(in the rows, 100 means zero)
Known rows, with every step that occurs:
repiza tobu tekov lemod rovi: 100 23 52 138 74 79 134 102 142 82 103 163 132 139 88 83 90 91 86 94 108
 89 77 125 93 84 94 73 87 79
nutek lugug tobu febi lemod: 76 47 39 107 74 74 131 147 131 126 109 159 104 140 118 114 104 89 104 78
 79 66 47 71 131 133 78 74 99 59
lemod rovi: 88 55 60 119 94 65 129 102 94 99 112 159 127 117 87 94 95 124 107 88 82
 105 83 126 97 100 97 104 103 96
tekov lemod febi tobu repiza: 93 60 45 122 100 47 129 129 113 90 92 174 136 117 57 54 75 87 84 87 113
 99 52 88 108 109 89 64 89 76
nutek lugug tobu: 57 55 53 104 72 75 139 153 137 113 115 147 107 147 130 93 99 99 111 65
 72 59 74 74 122 131 81 95 115 85
tobu rovi lemod vuve zaze: 70 50 70 98 79 80 142 77 100 109 137 151 151 119 81 87 111 102 88 98 91
 106 61 145 105 124 112 118 109 71
vuve lemod: 76 50 51 102 100 71 137 108 124 106 110 140 122 92 97 89 108 118 95 71
 106 79 75 93 92 109 91 79 128 89
tobu febi: 93 61 56 98 93 51 131 107 109 100 108 152 121 107 98 114 94 104 89 89 96
 118 70 118 123 125 109 66 103 68
zaze vuve: 98 68 67 107 107 57 122 91 121 108 134 120 130 115 123 85 83 89 105 93
 80 105 72 116 99 130 105 110 108 65
lugug nutek: 83 46 69 118 98 54 130 130 118 89 93 161 107 119 102 85 107 98 121 59 71
 80 82 101 115 106 88 102 127 90
zaze vuve lemod rovi: 99 51 60 107 113 70 140 76 124 118 136 123 140 97 103 85 105 111 110 99
 70 89 67 119 73 115 97 109 100 87
repiza tobu febi lemod tekov sogo: 121 38 42 157 75 46 105 100 106 97 96 177 108 135 85 108 107 93 102 114
 131 121 54 111 108 111 101 40 85 24
lugug tobu: 65 58 58 95 92 71 128 132 109 100 122 141 119 118 116 85 92 102 108 76
 80 77 67 86 99 120 85 110 116 92
tobu rovi lemod: 77 59 63 109 72 73 144 88 101 99 106 141 132 100 92 103 106 96 79 104 79
 123 68 133 111 127 115 101 116 63
lemod febi: 101 76 60 114 90 49 122 111 99 99 120 157 128 123 73 100 79 122 91 86
 103 104 70 107 109 100 102 95 90 94
zaze vuve lemod rovi tobu febi: 116 40 72 97 100 63 135 65 135 122 129 124 153 95 106 96 111 102 101 132
 59 106 57 111 85 137 101 95 98 80
tobu tekov: 74 40 62 108 77 57 140 113 134 95 118 143 114 126 87 107 88 95 81 74 91
 90 70 113 113 88 107 86 103 75
sogo tekov lemod rovi tobu: 86 21 68 97 106 82 137 93 124 94 105 147 157 123 105 52 82 108 84 96 84
 78 62 97 74 114 85 119 108 88
febi tobu rovi lemod tekov: 91 42 55 116 82 51 133 91 108 110 92 153 134 108 69 95 100 75 83 117 90
 115 52 119 118 118 110 81 110 65
sogo tekov: 73 43 66 95 109 65 145 100 116 112 122 132 140 124 108 83 79 110 77 63
 98 84 70 109 96 105 99 110 115 78
sogo tekov lemod rovi: 79 29 51 100 117 84 149 99 113 91 110 148 148 119 98 59 78 113 85 71 91
 76 63 113 73 99 91 114 99 87
febi lemod: 92 55 48 128 99 68 99 115 98 112 104 161 109 113 92 95 89 98 99 79 114
 90 58 89 107 106 82 92 114 55
repiza tobu febi: 112 53 60 126 81 57 123 98 123 104 102 157 130 127 106 111 96 94 85 102
 119 123 83 128 126 123 103 51 100 65
tekov lemod febi tobu: 103 64 38 116 108 57 117 126 115 86 95 167 137 116 71 64 70 99 90 90 122
 87 57 84 101 110 87 80 95 92
repiza tobu febi lemod rovi: 127 41 48 147 83 66 109 90 105 118 100 176 130 126 84 116 101 98 93 113
 115 117 64 128 114 106 89 61 83 59
rovi lemod febi tobu repiza: 105 70 54 124 70 43 133 103 101 114 108 171 136 121 49 84 97 98 79 111
 103 129 51 100 107 127 92 79 95 68
sogo tekov lemod: 73 35 51 93 117 79 145 108 124 89 108 139 140 118 111 57 74 101 77 61
 105 72 64 97 82 110 91 103 114 73
rovi tobu: 90 51 83 107 79 61 106 107 122 102 102 146 130 121 112 81 93 100 97 108
 91 104 80 83 110 132 92 97 131 80
rovi lemod febi tobu tekov sogo: 102 62 41 132 61 41 140 108 110 93 114 165 126 131 54 100 101 112 82 118
 110 116 49 100 87 114 103 89 88 69
febi lemod vuve: 105 56 53 123 97 64 93 103 103 110 135 171 119 125 79 90 91 104 112 75
 115 89 46 98 106 106 88 108 105 56

Rows:
92 71 62 112 68 65 143 86 93 101 115 148 141 106 67 110 98 108 73 112 82
 126 59 135 110 116 118 104 93 74 -> tobu rovi lemod febi
106 73 53 120 99 38 118 119 105 113 109 162 138 124 64 94 74 108 89 95
 115 99 64 97 117 102 96 87 93 101 -> lemod febi tobu
104 41 37 130 88 39 110 106 92 93 102 175 98 116 76 112 106 101 104 103
 110 116 38 99 106 110 106 52 86 24 -> tobu febi lemod tekov sogo
73 52 70 99 104 67 121 100 108 109 149 161 142 139 89 73 95 116 109 67
 114 79 73 118 102 109 95 113 109 88 -> lemod vuve zaze
109 68 59 103 109 58 134 83 128 118 143 120 142 100 92 89 91 111 95 96
 89 88 57 104 85 115 102 102 92 84 -> zaze vuve lemod febi
110 39 51 135 72 67 128 109 145 82 109 161 135 144 77 87 79 90 75 93 123
 89 69 113 103 85 97 66 79 77 -> repiza tobu tekov lemod febi
112 41 68 111 81 57 95 100 115 116 96 160 126 113 97 105 98 88 89 123 97
 112 50 80 121 135 89 74 112 51 -> rovi tobu febi lemod
96 35 71 139 77 63 102 100 96 121 100 175 126 119 70 80 103 93 101 112
 80 108 52 92 105 107 78 92 102 57 -> febi lemod rovi tobu repiza
76 46 90 113 68 47 119 109 121 107 101 155 129 122 94 69 99 85 89 104 81
 118 74 87 120 131 93 78 123 61 -> rovi tobu repiza
67 26 59 84 124 85 142 98 125 98 140 150 160 137 99 41 78 108 86 55 117
 55 56 108 76 106 88 121 105 80 -> sogo tekov lemod vuve zaze
94 45 47 100 122 62 141 112 122 102 108 150 157 125 79 59 61 102 69 77
 116 71 48 89 88 101 89 101 92 91 -> sogo tekov lemod febi tobu
83 48 52 130 83 38 122 113 97 73 106 162 99 128 89 83 102 116 117 89 103
 108 71 102 90 105 112 76 105 51 -> lemod tekov sogo
83 40 54 100 119 64 154 106 118 105 104 142 168 114 73 67 62 91 58 83
 102 77 43 109 101 96 105 102 87 89 -> sogo tekov lemod febi tobu rovi
78 48 55 125 62 56 143 87 91 79 103 153 117 110 80 96 117 102 95 114 81
 130 59 131 95 120 126 87 103 40 -> tobu rovi lemod tekov sogo
96 39 82 111 93 60 139 73 133 126 129 128 149 101 94 68 113 93 103 118
 54 104 60 106 82 130 95 98 103 73 -> zaze vuve lemod rovi tobu repiza
87 57 52 112 103 53 147 107 117 121 106 146 151 90 55 99 96 107 76 95
 103 82 55 105 111 94 105 78 98 107 -> vuve lemod febi tobu rovi
54 53 56 102 54 86 157 131 130 114 112 140 118 135 122 102 113 90 96 88
 56 78 64 97 122 141 95 103 112 73 -> nutek lugug tobu rovi lemod
87 59 67 104 71 71 138 77 105 97 132 150 142 111 81 98 106 102 91 101 80
 125 57 142 109 128 120 117 107 64 -> tobu rovi lemod vuve
91 44 47 108 83 64 138 118 135 74 114 157 125 127 66 89 76 100 75 79 102
 80 53 101 99 82 102 83 80 81 -> tobu tekov lemod febi
63 39 55 102 51 78 153 124 130 110 111 146 112 141 108 102 114 84 100 95
 53 78 55 95 121 130 99 92 103 64 -> nutek lugug tobu rovi lemod tekov
105 36 58 104 89 74 121 99 117 79 91 167 141 109 96 73 97 104 99 120 80
 108 65 101 94 131 92 82 101 80 -> tekov lemod rovi tobu febi
65 41 42 102 63 77 153 156 157 95 119 154 114 156 97 90 87 94 92 68 74
 43 50 70 114 103 86 88 82 88 -> nutek lugug tobu tekov lemod febi
132 48 53 138 82 60 98 90 118 115 123 176 133 135 85 110 96 91 97 100
 129 114 53 120 122 117 94 66 89 46 -> repiza tobu febi lemod vuve
107 42 76 106 79 56 121 89 107 105 104 161 141 116 91 104 104 113 98 127
 69 123 71 115 109 126 101 89 100 87 -> lemod rovi tobu febi
51 52 67 102 83 58 142 134 107 105 120 149 116 119 99 73 96 87 101 70 70
 91 60 89 108 120 86 90 107 73 -> lugug tobu repiza
103 62 61 115 109 39 142 92 132 132 132 131 150 102 69 75 91 86 88 100
 87 96 46 98 98 117 98 79 88 75 -> zaze vuve lemod febi tobu repiza
